Known rows, with every way that one mark hangs from another:
K317(K113 K343 K928): [  7 -11 -14 -46   1   0  20  19   7  10 -20 -26  -9  30  -8 -26  13   5
 -37]
K375(K172 K317): [ -4  40  19 -16 -21   0  29   5  28  -9 -11 -36 -16 -10  -3 -22   8  19
   6]
K928(K317(K113 K343(K172(K694)))): [  7  10 -38 -13  -4 -23  12  11  20 -11 -28  -1  -1  18 -28 -27   8  11
  -4]
K375(K317(K113 K343 K928)): [  4  15 -10 -53 -17  -2  39  20  11  10 -25 -36 -26  15 -10 -35  17   7
 -42]
K317(K113): [  8   0  -9 -23  -2   1  14   9   8 -15 -20 -11  -5   8   0 -17  14  15
 -11]
K694(K317(K113 K343(K172) K928)): [  0   8 -19 -48  -6  -8  32  -7  -3  12 -19 -22 -18   4   0 -32  15  -4
 -14]
K113(K317(K343(K172(K375 K694)) K928)): [  6 -10 -19 -33  21 -10  23  10   6 -14 -32   7 -12  23 -10 -39  -3  11
  -8]
K172(K343 K375(K317(K113)) K694): [ 35  12  -5 -64  -3  -4  22  20  -6 -28 -44   9 -16  18 -30 -23  15  43
  -8]
K694(K317(K113 K343 K928)): [  9  -4  -4 -55  -6  -9  26  13  -6  13 -19 -17 -16  15 -10 -22  15   7
 -28]
K172(K375): [ 12  -3   6 -11  14  -5   0  12   7 -15 -12  18  -4   3   0 -13  -3  20
  -6]
K375(K317(K113 K343(K172(K694)) K928)): [  1  27 -35 -48 -14  -4  39   3  13  -2 -37 -32 -21  20 -19 -47  17   7
 -19]
K172(K343 K694(K317)): [ 22   4   5 -19  -2 -19   3   6 -13 -21 -43  10  -3  14 -26 -10   7  33
  13]
K928(K317(K113 K343(K172))): [  3   7 -25 -17  -8 -19  16   7  21   0 -14 -12 -10   3 -11 -23   9   2
 -15]
K172(K375 K694(K317(K113 K343))): [ 24  -3 -11 -72   5 -17  20  26  -3 -14 -24  32  -2  23 -23 -15   6  37
  -1]
K928(K317(K113 K343(K172(K375 K694)))): [ 17   6 -35 -32  10 -24   6  16  17 -11 -24  25  -1  18 -29 -26   0  20
  -5]
K343(K172(K375(K317(K113 K928)) K694)): [  8  31 -27 -43   0   0  29  -4   6 -14 -34  -4 -28   6 -14 -49  12  10
  -9]
K317(K343): [  4  -5  -3 -16  -1 -10  11  18  15   0 -16  -8   0  18  -1 -13   1  15
 -15]
K172(K375 K694): [ 15   3  -6 -10  18 -10  -4  15  10 -26 -26  31   5  16 -15 -18  -5  29
   5]

Rows:
[ 31  12  -8 -63   3   1  21  14 -10 -15 -47  -6 -21  25 -35 -35  14  30
 -24] | K172(K343 K375(K317(K113 K928)) K694)
[ -5  33 -24 -17 -10  -9  31  -1  18   5 -36 -26 -18  16 -14 -46   8   5
 -12] | K375(K317(K343(K172(K694)) K928))
[ 35  -7  -3 -62  13  -7   9  10 -26 -14 -41  17 -11  26 -34 -24  11  29
  -9] | K172(K343 K375 K694(K317(K113 K928)))
[ -2   7 -28 -10   1 -12  12   3  19 -11 -30  -5   4  23  -9 -27   3  15
   8] | K317(K343(K172(K694)))
[ 30  -8   1 -25  19  -8  -8  16  -4 -27 -40  25   3  25 -26 -15  -2  39
   2] | K172(K343 K375 K694)
[ -8  -9  -9 -16   4  -9  31  -1   8  -1 -24 -28 -17   7  10 -35   4  -7
 -18] | K113(K317(K343(K172) K928))
[  5   4  -1 -33  -5  -6  21   2  -8   0 -19 -13 -16   1  -4 -23  16   2
 -18] | K694(K317(K113 K928))
[ 22  -3  -6 -47  -1  -7  14   7 -23 -11 -46  -7 -11  26 -33 -24  18  22
  -9] | K172(K343 K694(K317(K113 K928)))
[  1 -18   2 -23   5  -7  26  19   8  -2 -26 -23 -13  19   0 -25   2   4
 -30] | K113(K317(K343 K928))
[ 12  14 -23 -44  10  -6  16  -8 -10 -11 -29  16 -16   6 -14 -37  10  10
   5] | K343(K172(K375 K694(K317(K113 K928))))
[ 12  -5 -37 -54  15  -2  17   7   7  -2 -30   3  -5  34 -18 -41   6  12
 -13] | K317(K113 K343(K172(K375 K694)) K928)
[  5  18 -11 -16  13 -13   6 -12  -5  -8 -26  22 -14   1 -10 -34   0   8
  10] | K343(K172(K375 K694(K317(K928))))
[ 10  -8 -24 -55  13   2  20   3   4   6 -17  -8 -12  18  -1 -36   7   4
 -24] | K317(K113 K343(K172(K375)) K928)
[ 17  -1  -3 -44  14 -19  10  18  -3   3 -25  26  -5  25 -24 -24  -2  22
 -12] | K172(K375 K694(K317(K343 K928)))
[ 10  -3 -12 -21  -4 -22  13  26  18  -1 -13  -6  -5  12 -19 -13   8  11
 -29] | K928(K317(K113 K343))
[ -8   2 -17 -10   2  -5  15  -7  14  13 -19 -27  -9  13   5 -34   4  -7
 -18] | K317(K343(K172) K928)
[ 18  12 -17 -72   2  -6  32  28   8  -1 -34   0 -18  30 -28 -38  10  25
 -32] | K172(K375(K317(K113 K343 K928)) K694)
[ -5  -5 -21 -17   7 -11  26   3  11 -12 -38 -19 -10  22  -9 -39   2   4
  -8] | K113(K317(K343(K172(K694)) K928))
[  3   0   6 -28  -3 -15  17   9  -2  16 -16 -10 -12  11  -6 -20   5   7
 -22] | K694(K317(K343 K928))
[ 29  17   6 -33   1  -9  12  14  -1 -25 -43  15 -15  14 -28 -21   3  42
  -1] | K172(K343 K375(K317) K694)
